Each row comes from the steps of one path. Every step used is in the known rows, and no mark comes twice. Write the path behind each row, first mark first.
Known rows:
faripus > kugafev > rizof > lelag > kivat > lugod > pemog: [ 0.64  0.47 -3.39 -0.03 -0.25 -2.10  2.39 -0.30 -2.57 -3.56  0.77  3.95
  0.94  2.76 -1.37 -0.75 -4.12 -1.40 -0.04  0.75 -1.78  1.96  2.39  0.18
  0.87]
rizof > lelag > kivat > lugod > pemog > kugafev > faripus: [-1.33  2.16 -0.23  0.48 -1.73 -2.88 -0.63  2.45 -5.31 -2.52  2.31  1.74
  2.20  0.82 -1.38 -0.36 -1.41 -0.71 -1.80  1.67 -1.62  1.79  3.78 -2.37
  0.46]
kivat > lugod > pemog > kugafev: [-1.74 -0.51  0.04 -1.76 -1.50 -4.46  1.94  1.37 -1.99  2.38  3.01 -0.25
  0.34 -0.95 -1.97  0.54 -3.52 -1.58 -3.23  1.43 -0.59  1.62  3.20  0.16
 -0.26]
zazi > rizof > lelag > kivat > lugod: [ 0.48  0.64  0.15 -0.34 -0.18 -1.67  1.46  1.63 -2.64 -2.27  0.04  2.28
  0.52  4.44  0.73 -1.10 -3.26  1.06 -0.77 -0.93 -1.96  0.44 -0.01 -0.75
  1.90]
pemog > lugod > kivat > lelag > rizof: [-0.58 -0.43 -0.92 -0.56 -0.58 -1.10  0.54 -3.68 -0.43 -1.64  0.73  2.36
  0.13  1.78 -2.20  0.71 -3.36 -0.14  0.15 -2.76 -2.16  0.57  1.88 -0.86
 -1.95]
lugod > kivat > lelag: [-0.42  0.49  1.72 -0.97 -1.52 -2.50  1.86 -1.69 -2.33  1.98  0.82  0.32
 -0.17  1.14 -0.02  1.33 -3.02  1.63 -0.10 -0.47 -2.03  0.77  0.02 -1.08
 -3.79]
faripus > kugafev > rizof > lugod: [ 1.22  1.64 -0.58 -3.49  0.47 -1.83  3.43 -0.09 -2.06 -1.13  2.22  1.37
  2.70  1.50 -1.15 -0.62 -5.42 -0.85 -2.59  2.98 -2.49  3.04 -0.29  0.38
  1.53]
kivat > lelag > rizof > zazi: [-2.15 -0.31  0.91 -3.17  0.79 -2.57  1.37 -0.46 -0.16 -3.78  1.15 -1.46
 -1.25  1.89  2.01  0.10 -4.37  1.52  0.38  0.83 -3.35  1.44  0.47 -1.73
 -0.07]
fufif > kudav: [-2.22 -0.51  4.37 -3.11  0.06 -4.43  5.49  1.45 -1.43  4.84  3.09 -3.48
 -0.44 -0.73  1.42  1.55 -4.30  2.51 -3.76  2.78 -1.90  2.39 -2.39 -0.11
 -1.26]
rizof > zazi: [-1.84  0.92  3.12 -4.29  1.03 -4.07  4.05  1.52 -0.52  0.13  2.41 -3.88
  0.16  0.68  1.01  0.48 -4.06  1.01 -1.66  2.81 -3.47  1.98 -1.33 -0.77
 -0.35]
kugafev > rizof > lugod: [ 1.02  1.04  0.42 -3.75  0.66 -0.80  3.11 -0.23 -1.28  0.24  0.78  1.91
  1.28  0.52 -2.54 -0.87 -3.60 -0.89 -1.91  1.59 -2.95  1.32 -0.78 -1.02
  1.14]
faripus > kugafev > pemog > lugod > rizof > zazi: [-1.59  1.77  0.42 -4.04  3.21 -4.43  5.23 -3.39  0.55 -3.87  4.69 -1.35
  3.65 -0.58 -1.25 -0.40 -6.95 -1.29 -2.37 -0.07 -2.73  3.31  1.50  3.27
  1.06]
lelag > kivat > lugod: [-0.10  0.44  0.39 -1.33 -0.53 -2.72  2.27  1.12 -1.25  2.20 -0.76 -0.61
 -0.63  2.42  0.08  0.29 -4.33 -0.03 -2.33  0.08 -1.02  1.32  0.18 -2.33
 -0.25]
kugafev > pemog > lugod > kivat > lelag > rizof > zazi: [-0.98  0.38 -1.55 -1.04  2.71 -2.15  1.96 -5.30  0.28 -4.76  2.46  1.83
  0.88  0.46 -1.89 -0.59 -4.35  0.01  1.38 -3.98 -2.70  0.92  2.27  0.08
 -0.57]
pemog > lugod: [-1.08  0.49  2.14 -2.96  0.28 -3.48  4.50 -0.21 -0.57  2.06  2.62 -1.08
  1.81 -0.19 -2.43  0.95 -3.55 -0.67 -3.40  0.61 -2.52  2.07 -0.41  0.06
  0.04]
lugod > pemog > kugafev: [-2.60 -0.47  1.83 -2.20 -1.48 -5.06  2.95  1.29 -2.40  2.12  4.42 -1.40
  1.79 -1.66 -1.72  1.39 -2.82 -0.98 -3.29  2.93 -1.00  2.14  2.03  1.43
 -0.33]
rizof > lugod > pemog: [-0.26 -0.76 -0.62 -2.32 -0.21 -3.76  2.51 -1.17 -0.44  1.96  1.26  1.07
  1.12 -0.15 -2.67  0.95 -4.07 -0.15 -2.74  0.86 -2.00  2.44 -0.40 -0.49
  0.95]
pemog > lugod > kivat > lelag > rizof > zazi: [-1.24  0.20 -1.16 -1.61  0.68 -1.53  0.20 -3.10  0.62 -4.47  1.27  1.04
 -0.60  1.92 -0.90  0.10 -3.28  0.16  1.65 -2.65 -3.55  0.27  2.08 -1.30
 -2.00]
kudav > fufif: [-1.31  0.05  4.95 -2.89 -0.12 -4.32  5.33  2.13 -1.52  4.64  3.69 -4.29
  0.02  0.28  1.10  1.39 -4.00  1.66 -4.29  4.63 -1.54  2.54 -3.44 -0.80
 -1.19]
kugafev > rizof > lugod > pemog: [ 0.51 -0.41 -1.64 -3.01  0.60 -1.60  3.15 -1.60 -0.73  0.17  1.21  3.31
  1.23 -0.49 -3.95 -0.19 -3.19 -1.71 -1.71  1.01 -2.72  1.62  0.50 -0.07
  1.04]
zazi > rizof > lugod: [ 0.70  0.49  0.92 -3.04  0.47 -2.16  2.73  0.45 -1.56  0.08  2.17  1.22
  2.09  2.15 -0.38 -0.33 -4.14  0.86 -2.97  0.72 -2.48  1.63 -1.36  0.53
  2.36]
kivat > lelag > rizof > lugod > pemog > kugafev > kudav > fufif: [-1.42 -2.05  1.77  0.82  0.04 -3.64  1.44  0.42 -1.37  0.03  4.37  0.54
  0.36 -0.98  0.44 -0.08 -3.53 -0.72 -2.85  3.82 -1.10  0.44  1.06 -0.99
  0.26]
lelag > rizof > lugod > kivat: [ 0.84  0.25 -0.87 -1.71 -0.19 -1.17 -0.29 -2.14 -0.60 -0.45 -0.59  1.41
  0.54  2.87 -2.16  0.01 -4.80  0.32 -1.08 -0.28 -1.66  0.95  0.02 -1.86
  0.36]
faripus > kugafev: [-0.95  1.12  2.46 -2.90 -0.39 -4.67  4.79  0.95 -2.52  1.74  3.44 -2.91
  2.29  1.47  1.16  1.27 -5.84  0.85 -3.71  4.11 -1.57  3.86 -0.84  0.94
  0.09]

Which path is each row?
[-0.54  0.40  1.55 -3.60 -0.37 -2.17  2.15 -0.47 -0.11  1.83 -0.78 -0.56
 -0.78  1.17 -0.99 -0.02 -5.42 -0.77 -2.74  0.29 -1.59  0.96  1.09 -0.66
 -0.91]
kivat > lugod > rizof
[-0.56  0.61  3.09 -2.26  0.13 -2.82  3.52  1.48 -3.00 -1.32  2.75  0.43
  1.99  2.47  0.43 -0.27 -2.98  1.95 -1.56  1.72 -3.00  1.30 -1.54  1.13
  1.80]
zazi > rizof > lelag
[-1.31  0.06  0.03 -1.86  0.09 -1.72  0.08 -1.89 -0.43 -3.57  0.58 -0.39
 -1.44  2.67  1.20  0.25 -3.83  1.53  1.87 -0.68 -3.08  0.46  1.21 -1.78
 -2.33]
lugod > kivat > lelag > rizof > zazi
[-0.68 -0.99 -0.33 -1.95 -0.24 -3.88  3.38 -0.25 -0.75  3.35  1.01 -0.02
 -0.68  0.28 -1.87  0.94 -4.38 -0.63 -2.89  0.60 -1.36  2.09  1.13 -0.52
 -0.41]
kivat > lugod > pemog
[-0.72  1.33  2.09 -2.32  1.67 -5.29  6.42 -1.12 -2.76  1.41  4.61 -2.16
  3.78 -0.01  0.18  0.62 -6.88  0.73 -4.00  2.87 -0.69  4.67 -0.55  2.31
  1.46]
faripus > kugafev > pemog
[-1.02 -0.26 -1.43  0.58 -1.53 -3.13  0.19  1.98 -3.42 -3.18  2.62  3.39
  1.38  2.21 -0.75 -0.86 -2.04 -0.61 -0.90 -0.64 -1.01  0.27  3.31  1.05
  1.86]
zazi > rizof > lelag > kivat > lugod > pemog > kugafev
[ 1.39  0.95 -0.01 -1.86 -0.13 -1.50  1.49 -0.97 -1.91  0.33  1.46  2.26
  1.84  2.89 -1.14 -0.17 -3.57  0.88 -1.53 -0.65 -2.21  0.61 -0.84  0.51
  0.11]
zazi > rizof > lugod > kivat
[-0.76 -0.45  0.23 -0.83 -1.02 -1.34  0.28 -2.62 -1.61 -0.67  0.04  0.94
 -0.68  2.50  0.05  0.78 -3.79  1.27  0.38 -0.78 -1.67  0.67  1.20 -1.30
 -2.25]
lugod > kivat > lelag > rizof
[-0.98  0.77  1.05 -1.59 -0.38 -1.95  1.26 -1.49 -0.22 -3.05 -0.37  1.92
  1.70  1.51 -2.51 -0.18 -3.09 -0.86 -0.55 -1.71 -2.76  0.33  0.66 -0.19
  0.25]
pemog > lugod > rizof > lelag > kivat
[-1.32  0.40  1.95 -3.81  0.15 -2.42  3.33 -1.87  0.64  0.58  1.36 -0.34
  1.58 -0.28 -2.97  0.66 -4.21 -1.54 -2.93 -0.37 -2.53  1.28  0.79  0.99
 -0.69]
pemog > lugod > rizof
[-1.16  0.74  3.46 -3.33 -0.56 -2.65  2.12 -0.35 -1.33 -0.85  0.18 -0.21
  0.90  1.03 -1.03  0.06 -4.06  0.81 -1.15  1.39 -2.70  0.97 -0.59 -0.05
 -0.17]
lugod > rizof > lelag
[-1.07  0.88  0.00 -3.24  0.58 -2.02  0.87  0.25  0.94 -2.11 -1.41 -1.04
 -1.68  2.49  0.92 -0.63 -4.88 -0.76 -0.47 -0.74 -2.47  0.16  1.53 -1.69
 -1.01]
lelag > kivat > lugod > rizof > zazi
[-1.62  0.35  1.08 -2.05 -0.85 -2.77  2.49  1.12 -3.36 -2.20  3.83  2.22
  2.16 -1.35 -3.25 -0.52 -1.26 -1.60 -0.62  2.84 -2.40  0.88  2.39  1.42
  0.63]
lugod > pemog > kugafev > rizof > lelag
[-0.37  0.46  0.50 -0.68 -1.07 -2.28  1.95 -2.81 -1.20  0.96  1.56  1.68
  0.61  0.50 -2.16  1.06 -2.53  0.19 -0.29 -2.50 -2.47  0.59  0.85 -0.59
 -3.43]
pemog > lugod > kivat > lelag
[-0.52 -2.11 -2.86 -1.21 -0.46 -2.21 -0.32 -3.00 -0.11 -1.91  0.03  3.42
 -0.24  1.08 -1.68  0.54 -4.46  0.28 -0.66 -1.17 -1.87  1.86  1.41 -1.52
  1.23]
kivat > lelag > rizof > lugod > pemog
[-0.35 -0.18 -1.33  0.02  1.46 -1.72  2.20 -5.88 -0.77 -1.94  2.00  3.14
  1.63  0.25 -3.11 -0.06 -4.36 -0.27 -0.08 -4.14 -1.20  1.28  2.15  0.39
 -0.56]
kugafev > pemog > lugod > kivat > lelag > rizof
[-0.29 -0.54 -1.38  0.32 -0.85 -3.40  1.33  0.07 -1.56 -0.38 -0.71  2.22
 -0.45  2.14 -1.53  0.11 -3.28  0.05 -0.44 -0.78 -1.56  1.13  1.02 -1.79
  0.50]
rizof > lelag > kivat > lugod > pemog
[-0.72  0.16 -0.65 -1.61 -0.91 -2.19  1.45  1.26 -2.97 -1.91  2.49  3.29
  0.72 -0.62 -3.38 -1.29 -2.04 -2.20 -0.71  1.32 -1.94  0.48  3.54  0.26
  0.64]
kivat > lugod > pemog > kugafev > rizof > lelag
[ 0.96  0.59 -0.15 -0.93 -1.44 -1.81 -0.09 -2.36 -1.59  0.95 -0.17  2.46
  0.08  1.53 -1.11  0.42 -3.52  1.47  0.06 -1.74 -2.18  0.64 -0.35 -2.26
 -2.27]
rizof > lugod > kivat > lelag
[-0.11  1.62  0.19 -1.01 -1.17 -1.05  0.40  2.66 -3.44 -2.98  0.73  2.72
  0.74  1.62 -1.54 -2.04 -2.02 -1.66 -0.12  0.75 -1.61 -0.25  2.65 -1.49
  0.82]
pemog > kugafev > rizof > lelag > kivat > lugod
[-1.97  0.93  1.71 -4.86  1.34 -2.85  3.11 -1.19  1.68 -2.32  1.85 -1.57
  0.88 -0.16 -1.67  0.03 -4.23 -1.27 -1.47 -0.25 -4.06  0.98  0.84  0.64
 -0.65]
pemog > lugod > rizof > zazi
[-0.51  1.63 -0.30 -0.72  1.43 -3.59  3.37 -3.54 -1.41 -4.72  2.42  2.17
  4.60  1.09 -2.20 -0.59 -5.92 -0.91 -1.45 -1.58 -1.37  2.71  1.42  2.51
  1.90]
faripus > kugafev > pemog > lugod > rizof > lelag > kivat
[-0.34  0.37  0.24 -2.22 -0.65 -1.68  1.21 -0.43 -0.12  0.71 -1.89  0.21
 -0.84  2.26 -0.39  0.03 -4.93 -0.96 -1.81 -0.91 -0.93  0.49  1.41 -1.36
 -1.06]
lelag > kivat > lugod > rizof
[-1.46 -0.88  1.14 -2.02 -0.51 -2.06  1.52 -1.09 -1.31 -0.85  0.62 -0.10
 -0.42  1.74  0.80  0.60 -4.31  1.19 -1.05  0.66 -1.84  1.65  0.53 -1.39
 -0.01]
kivat > lelag > rizof
[ 1.80  1.02 -1.25 -1.60 -0.60  0.32  0.51 -2.85 -1.80 -0.91 -0.28  4.68
  0.17  1.19 -2.37 -0.66 -2.56 -0.09  1.15 -1.62 -2.91 -0.05  0.46 -1.75
 -2.29]
kugafev > rizof > lugod > kivat > lelag
[-0.66 -0.41  1.04  2.01 -0.03 -3.20  2.27  2.61 -3.47 -1.98  3.30  2.61
  1.85  1.54  0.14 -1.35 -1.91 -1.37 -1.53  1.60 -1.42 -1.05  3.08  1.17
  1.61]
zazi > rizof > lelag > kivat > lugod > pemog > kugafev > kudav
[-0.07 -0.71 -0.75 -2.07 -0.34 -1.49 -0.32 -1.76 -0.64 -1.86 -0.42  2.04
 -0.14  2.08 -0.38 -0.18 -4.83  1.05 -0.84 -0.54 -2.10  1.65  0.17 -2.54
  1.40]
kivat > lelag > rizof > lugod
